Each row comes from the steps of one path. Every step used is in the known rows, and no mark comes twice. Write the path behind each row, first mark first.
(in the rows, 128 means zero)
Known rows:
kagu, bolo: [116 140 109 167 147 187 146 167 109  94 149 130 113 148 148 121 130 134
 167 132 129]
bolo, kagu, rede, sumib, kime: [142 139 157 116 126  95 150 105 153 144 125 118 143 142 160 116  97 147
  98 106  98]
sumib, bolo, kagu, rede: [192 161 135 112 104  80 179 133 132 155 111 100 124 147 118 105 127 153
 133  91 118]
sumib, bolo, kagu: [181 158 125 132 123  80 185 145  97 114 120 101  87 151 120 123  95 129
 139 104 156]
kime, sumib: [ 97 106  87 152 127 132 140 185 124 127 136 124 124 134 145 144 124 110
 143 104 128]
zeni, rede, sumib: [ 90  78 124 131 165 201  84 158 127 117 137 113 137 127 146  88 138 143
 175 138 109]
zeni, kime, sumib, rede: [ 77 104 109 147 125 155  96 140 131 130 150 134 155 122 127 152 194 114
  90 132 152]
kime, sumib, rede, kagu, bolo, zeni: [147  99 119 129  92 192 126 133 177 143 123 177 164 106 140 153 132 122
 115 111 195]
sumib, kime, kagu, bolo, zeni: [173 136 130 127 124  60 158  98 116 109 142 142  98  87 116 183  94 101
 101 155 146]
bolo, zeni, kime: [111 182 140 136 170 110 128 132 119 106 149  97 102 116 122 141  79  89
  93 154 143]
rede, kagu, bolo: [112 161 113 175 128 219 121 143 133 117 128 151 124 161 191 133 115 151
 159 118 109]
bolo, kagu, rede, sumib: [135 118 145 107 137 140 141 148 154 157 112 104 142 148 129  92 105 174
 149 108 102]
zeni, kime, sumib, bolo, kagu: [116 158 120 135 124  46 159 122  97 119 122 138 131 151  74 119 134 105
  95 120 153]
zeni, kime: [ 79 175 123 165 166 150 112 138 104 107 153 101 104 146 149 138 127 116
 114 144 100]
zeni, kime, sumib: [ 57 139 103 160 145 123 111 151 116 119 142 132 134 142 127 136 146 102
 105 132 115]
kime, kagu, bolo, zeni, rede: [189  77 119 108 144 126 124 135 130 143 137 132 120  68  72 133 149 137
 161 174 141]
kagu, bolo, zeni, rede, sumib, kime: [127 106 159 113 162 144 112  96 139  85 154 158 150  93 123 101 107  99
 120 164 150]
kime, kagu: [139 107  97 143 126 117 127 163 106 140 129  95  83 122 142 169 131 146
 157 132  97]

Write each row's path:
[129 168 154 141 130 208  95  85 157 120 140 157 149 114 140 147 136 128
  87 155 172]
sumib, rede, kagu, bolo, zeni, kime
[ 91 104 127 135 129  91 108 109 105 111 128 126 102 128 167 161 115 121
 118 136  89]
rede, sumib, kime, kagu
[174 125 118 107  84  55 182 144 141 171 103 130 152 143  90 106 144 136
 124  79 131]
kime, sumib, bolo, kagu, rede
[158 123 107 129 105  55 188 158 107 128 112 130 113 150  98 126 111 118
 129  90 168]
kime, sumib, bolo, kagu
[187 148 127 123 124 114 169 159 155 170 124  86 124 135 136 127 108 167
 136 100 106]
bolo, kagu, rede
[118 138 159  76 120 108 130 110 139 130 106 116 138 139 110  82  99 109
 134 106 131]
kagu, rede, sumib, bolo, zeni
[ 76 169 173  83 140  97 103  74 130 122 115 122 148 139  83  75 123  98
  97 134 120]
kagu, rede, sumib, bolo, zeni, kime
[129 130 139 116 135 103 156 136  96  99 110 115 102 168 113  93  90 134
 148 107 152]
rede, sumib, bolo, kagu
[124 107 144 107 135  85 132  90 116  95 129 158 115 107 109 149  96 107
 112 163 143]
rede, sumib, kime, kagu, bolo, zeni
[ 73 127 118 163 108 218  81 107 151 134 132 192 187 138 147 144 202 141
  98 135 142]
zeni, kime, sumib, rede, kagu, bolo
[148 108 108 122 105 114 122 146 140 184 118  97 120 118 137 151 163 164
 150 122  59]
kime, kagu, rede
[115  94 101 159  90 226 107 145 161 140 125 182 175 135 170 148 181 151
 135 104 157]
kime, sumib, rede, kagu, bolo
[154 147 127 136 151 146 160 153 124  96 147 125 103 120 118 131  82 108
 145 141 173]
kagu, bolo, zeni
[ 84 129 139 109 116 146 113 123 127 129 109 119 145 166 141  74 150 135
 157  94  88]
kagu, rede, sumib, bolo
[100  93 130  90  97 100 103 107 120 155  90 125 134 146 111 104 173 155
 164 116  74]
kime, kagu, rede, sumib, bolo
[138 160 135 104 128  31 124  85  88 122 120 111  86 108  69 153 120  94
  95 157 135]
sumib, bolo, zeni, kime, kagu
[172 137 134 127 137 172 108 136 162 156 128 112 124  92 167 138  79 120
 132 125 129]
bolo, zeni, rede, kagu
[111  63 132 127 138 142  85  95 112 112 139 166 149 102 121 122 181 143
 147 174  94]
zeni, rede, sumib, kime, kagu, bolo
[ 82 133 152  87 138  59 100  78  88 109 108 127 103 124  63 121 118 100
 105 166 134]
rede, sumib, bolo, zeni, kime, kagu
[172 112 133 126 159 168 130 149 138 114 152 127 134  87  95 107 123 122
 158 158 162]
kagu, bolo, zeni, rede
[137 129 121 164 109 252 105 133 149 124 135 154 148 138 195 149 160 163
 142 115 144]
sumib, rede, kagu, bolo
[155 133 123 130  95  67 129 106 139 169 130 107 124 109 169 178 149 138
  99 118  58]
sumib, kime, kagu, rede
